Every row comes from one small tree of marks. The marks that hang from a mark follow it in brackets, in alphabetical order. Every link used is in the known rows. Which tree was each row made from?
Known rows
roze(kezim(fibo) lofe(mizu(dasa) tafu)): [-0.20 -3.34  0.34  1.36 -0.82  2.10  0.84 -1.24  3.56  0.00  1.55 -2.31
 -1.28 -0.34 -1.31 -1.39  1.28 -2.77  1.21 -0.79 -1.58]
dasa(fibo(kezim) mizu): [-2.21 -4.49  1.98  0.94  2.52  1.07  1.70  1.20  1.15 -1.68  1.22 -0.31
 -1.69 -0.16 -1.34 -1.82  0.92 -1.19  0.72 -0.71 -1.76]
lofe(tafu): [ 0.70 -2.38  1.77  1.86 -0.41  1.76  1.53 -0.24  2.97 -0.75  1.50 -0.20
  0.60 -0.26 -0.62 -1.10  0.94  0.84  1.08 -1.28 -1.28]
mizu(dasa kezim(fibo roze(lofe))): [-0.48 -3.82 -0.90  2.20 -0.57  2.76  1.70  2.31  2.86 -1.14  0.56 -1.59
 -2.16  2.30 -0.54 -1.75  1.49 -4.14  0.45 -1.44 -2.42]
mizu(dasa(fibo) kezim(roze(lofe(tafu)))): [-1.55 -5.24 -0.65  1.03 -1.06  1.90  0.95  2.18  3.34 -1.61  0.74 -1.59
 -1.24  0.10 -0.99 -1.64  1.74 -3.98  1.53 -2.10 -1.16]
lofe(mizu(dasa(fibo) kezim(roze)) tafu): [-1.29 -3.44 -0.85  0.85 -0.71  1.61  0.78  0.68  0.52 -1.08  1.07 -1.66
 -1.38 -0.40 -1.16 -1.92  2.53 -3.41  2.68 -2.27  0.11]
tafu(lofe(mizu)): [ 2.28 -3.11  1.46  0.91  0.02  0.97  1.27  0.16  1.60 -0.81  1.67  1.72
 -0.62 -1.09 -1.45 -1.53  0.35  1.21  1.34  1.03 -1.16]
dasa(fibo mizu): [-2.06 -4.19  1.38  1.06  1.23  0.13  1.01  1.56  2.74 -1.27  1.44  0.19
 -1.23 -1.25 -1.41 -1.89  0.75 -0.94  0.33  0.28 -1.16]
roze(kezim(fibo) lofe(mizu)): [ 0.72 -2.71  1.76  1.62  0.13  1.90  1.23 -0.27  3.72 -0.45  1.60 -0.03
  0.03  0.76 -1.55 -1.48  0.58 -1.73  0.10  1.13 -1.84]
kezim(fibo roze(lofe(mizu tafu))): [-1.64 -3.09  0.61  0.94 -0.73  2.92  0.05 -0.50  2.02 -0.92  1.60 -1.36
 -1.48  0.39 -2.29 -1.42  1.17 -1.22  0.35 -1.04 -1.61]
dasa(fibo(kezim(roze)) mizu): [-2.89 -4.67  1.75  0.56  2.26  1.88  1.70  1.86  1.14 -2.11  1.23 -0.69
 -2.18  0.23 -1.78 -1.59  1.38 -1.77  0.26 -1.39 -1.76]
roze(lofe(mizu(kezim))): [ 1.86 -3.71  1.08  0.90 -1.34  1.23  1.08  0.37  3.64 -0.82  1.33  0.61
  0.50  1.10 -0.98 -1.81  0.81 -1.17  1.28  1.77 -0.19]
kezim(fibo roze): [-1.00 -1.65  1.46  2.52  0.84  2.98  1.93  1.71  1.33 -1.30  1.08  0.01
 -0.99  1.43 -1.35 -1.46  1.00 -1.13 -0.61 -1.91 -3.07]
roze(lofe(mizu)): [ 1.07 -3.36  1.76  0.42 -1.48  1.12  1.03  0.00  3.74 -0.54  1.55  0.90
  0.52  0.26 -1.60 -1.66  0.44  0.30  0.94  1.53 -0.87]
roze(lofe(tafu)): [ 0.73 -4.15  1.81  1.15 -1.33  1.60  0.85 -0.16  5.12 -0.74  1.63 -0.39
  0.43 -0.35 -1.21 -1.02  0.51  0.45  0.79 -0.19 -1.41]
lofe(mizu(dasa kezim(fibo)) roze tafu): [-0.50 -2.45 -1.41  2.88 -0.57  2.31  0.78 -0.41  0.35 -0.10  1.00 -1.68
 -2.56  0.41  0.03 -2.45  2.09 -2.29  3.56  0.14  0.26]
roze(kezim(fibo) lofe(tafu)): [ 0.57 -3.15  1.73  2.28  0.09  2.36  1.34 -0.69  5.27 -0.63  1.66 -1.58
 -0.34  0.33 -1.28 -0.95  0.52 -1.43 -0.17 -0.64 -2.25]
lofe(mizu(dasa) roze(kezim(fibo)) tafu): [-0.72 -1.70  0.07  2.56  0.01  2.72  1.49 -0.59  1.40  0.21  1.39 -1.72
 -2.04 -0.16 -0.24 -1.85  1.69 -2.01  2.75  0.15 -0.25]
dasa(mizu): [-0.46 -3.48  1.28  1.38  0.72  0.80  1.65  0.70  3.96 -0.76  1.57 -0.32
 -1.50  0.14 -0.79 -1.58  0.83 -0.14  0.21  0.59 -0.90]
mizu(dasa(fibo)): [-0.96 -3.36  0.87  1.68 -0.09  0.92  2.29  2.12  1.56 -0.88  0.78  0.59
 -0.19 -0.87 -0.62 -1.82  0.97 -1.84  1.36 -1.94 -2.43]
fibo(kezim(roze(lofe(mizu(dasa) tafu)))): [-0.70 -4.06  0.87 -0.12 -0.67  3.20  1.66 -0.05  1.55 -1.14  1.25 -2.02
 -1.21  1.35 -1.54 -1.22  1.71 -1.50  1.83 -2.08 -1.41]

Which tree is each row?
[ 0.93 -4.27 -0.64  1.64 -0.06  1.11  1.07  1.92  0.67 -1.04  1.13  1.38
 -2.56 -0.97 -0.48 -2.44  1.08 -1.33  3.11  1.85 -0.14] | tafu(lofe(mizu(dasa(fibo) kezim) roze))
[ 0.28 -2.32  0.67  3.07  0.99  2.74  1.93  1.92  1.59 -1.62  0.78 -0.46
 -1.02  2.63 -0.58 -1.69  1.38 -2.29 -0.04 -1.18 -2.05] | mizu(kezim(fibo roze))
[ 1.80 -3.09  1.16  1.46 -0.07  1.61  1.11  0.71  1.61 -0.71  1.72  2.07
 -1.53 -0.85 -1.00 -1.88  0.26  1.47  2.17  2.70 -0.33] | tafu(lofe(mizu roze))
[-0.04 -1.70  1.82  3.57  1.05  2.95  1.65  0.03  3.06 -0.49  1.48 -0.91
 -0.95  0.43 -0.27 -1.32  0.85 -0.49  1.09  0.37 -1.18] | lofe(roze(kezim(fibo)) tafu)
[-0.07 -4.15  1.29  0.30 -0.74  1.09  1.62  1.00  4.10 -0.48  1.36  0.13
  0.15 -0.59 -1.44 -1.64  0.85 -2.82  1.30  0.30 -1.23] | roze(kezim lofe(mizu(dasa(fibo))))
[-2.15 -5.71  0.43  0.36  0.62  0.94  0.52  2.38  4.50 -1.95  1.23 -0.93
 -2.01  0.25 -1.57 -1.85  1.17 -3.04  0.06  0.69 -0.42] | dasa(fibo mizu(kezim(roze(lofe))))
[ 0.18 -3.07  1.54  1.53 -0.31  2.04  0.63 -1.74  3.81 -0.35  1.83 -1.44
 -0.31 -0.16 -1.67 -1.30  0.83 -1.68  0.62  0.25 -1.30] | roze(kezim(fibo) lofe(mizu tafu))
[ 0.44 -1.41  2.35  3.53  1.49  2.83  2.51  1.34  2.82 -0.61  1.21  0.72
 -0.54  1.21 -0.24 -1.62  0.56 -0.77  0.40  1.34 -1.79] | lofe(roze(kezim(fibo)))
[ 1.54 -3.40  0.19  0.87 -0.42  0.94  1.45  0.66  1.60 -0.49  1.42  0.90
 -1.25 -1.16 -1.03 -1.68  0.68  0.12  2.07  0.15 -1.40] | tafu(lofe(mizu(dasa)))
[ 2.38 -2.69  1.86  1.56  0.62  1.91  1.76  0.72  2.74 -0.62  1.75  1.79
 -1.21 -0.68 -0.97 -1.59  0.43  0.65  1.85  2.94 -0.18] | tafu(lofe(mizu roze(kezim)))
[ 0.89 -2.96 -0.72  1.58 -0.98  1.36  1.14 -0.66  1.55 -0.25  1.14 -1.62
 -0.70 -0.01 -0.10 -1.87  2.13 -2.08  3.04 -0.89  0.29] | lofe(mizu(dasa kezim) tafu)
[-1.03 -2.50 -1.39  1.84 -0.56  2.51  0.75 -0.26  0.01 -0.69  0.95 -2.73
 -2.22  0.77 -0.74 -1.94  2.51 -3.22  2.14 -2.28 -0.61] | lofe(mizu(dasa kezim(fibo roze)) tafu)
[-2.19 -4.89  0.71  0.56 -0.22  2.62  1.67  1.43  1.47 -1.55  0.95 -1.58
 -1.22 -0.08 -1.39 -1.33  1.48 -2.39  1.41 -3.50 -2.34] | mizu(dasa(fibo(kezim(roze(lofe(tafu))))))
[ 0.11 -2.49  0.17  1.02 -1.31  1.42  1.32 -0.92  1.53  0.05  1.49 -0.95
 -0.39 -1.01 -0.69 -1.56  1.67 -0.67  2.67 -1.33 -0.32] | lofe(mizu(dasa) tafu)
[-1.01 -3.78  1.34  1.55  0.92  1.68  2.87  1.94  0.12 -1.22  0.59  0.30
 -0.51  0.31 -0.60 -1.74  1.28 -1.98  1.48 -2.70 -2.82] | mizu(dasa(fibo(kezim)))
[-1.22 -4.60  0.66  1.55  1.59  0.20  0.98  1.76  2.89 -1.51  1.15 -0.16
 -1.72 -0.27 -0.79 -2.09  1.11 -2.24  0.88  0.68 -0.46] | dasa(fibo mizu(kezim))
[-0.34 -2.55 -0.71  2.88  0.40  2.80  2.28  2.20  1.37 -1.11  0.44 -1.55
 -1.88  2.25 -0.15 -1.88  1.85 -3.78  0.78 -2.20 -2.35] | mizu(dasa kezim(fibo roze))
[ 0.45 -1.65  1.85  1.84 -0.07  2.31  1.46 -0.76  3.01 -0.21  1.82 -0.22
 -0.40 -0.27 -0.72 -1.47  1.29 -0.12  2.47  1.63  0.80] | lofe(mizu roze(kezim) tafu)
[ 0.00 -3.90  2.55  0.74  0.40  3.50  2.38  1.30  2.54 -1.84  1.02 -0.16
 -0.21  2.49 -1.39 -1.06  0.80 -0.45  0.10 -1.34 -2.38] | fibo(kezim(roze(lofe)))
[ 2.05 -3.09  0.29  2.29  0.83  1.36  0.81  0.14  0.93 -1.00  1.32  0.92
 -1.71 -0.09 -0.98 -1.97  0.72 -0.55  1.42  1.01 -1.40] | tafu(lofe(mizu(kezim(fibo))))
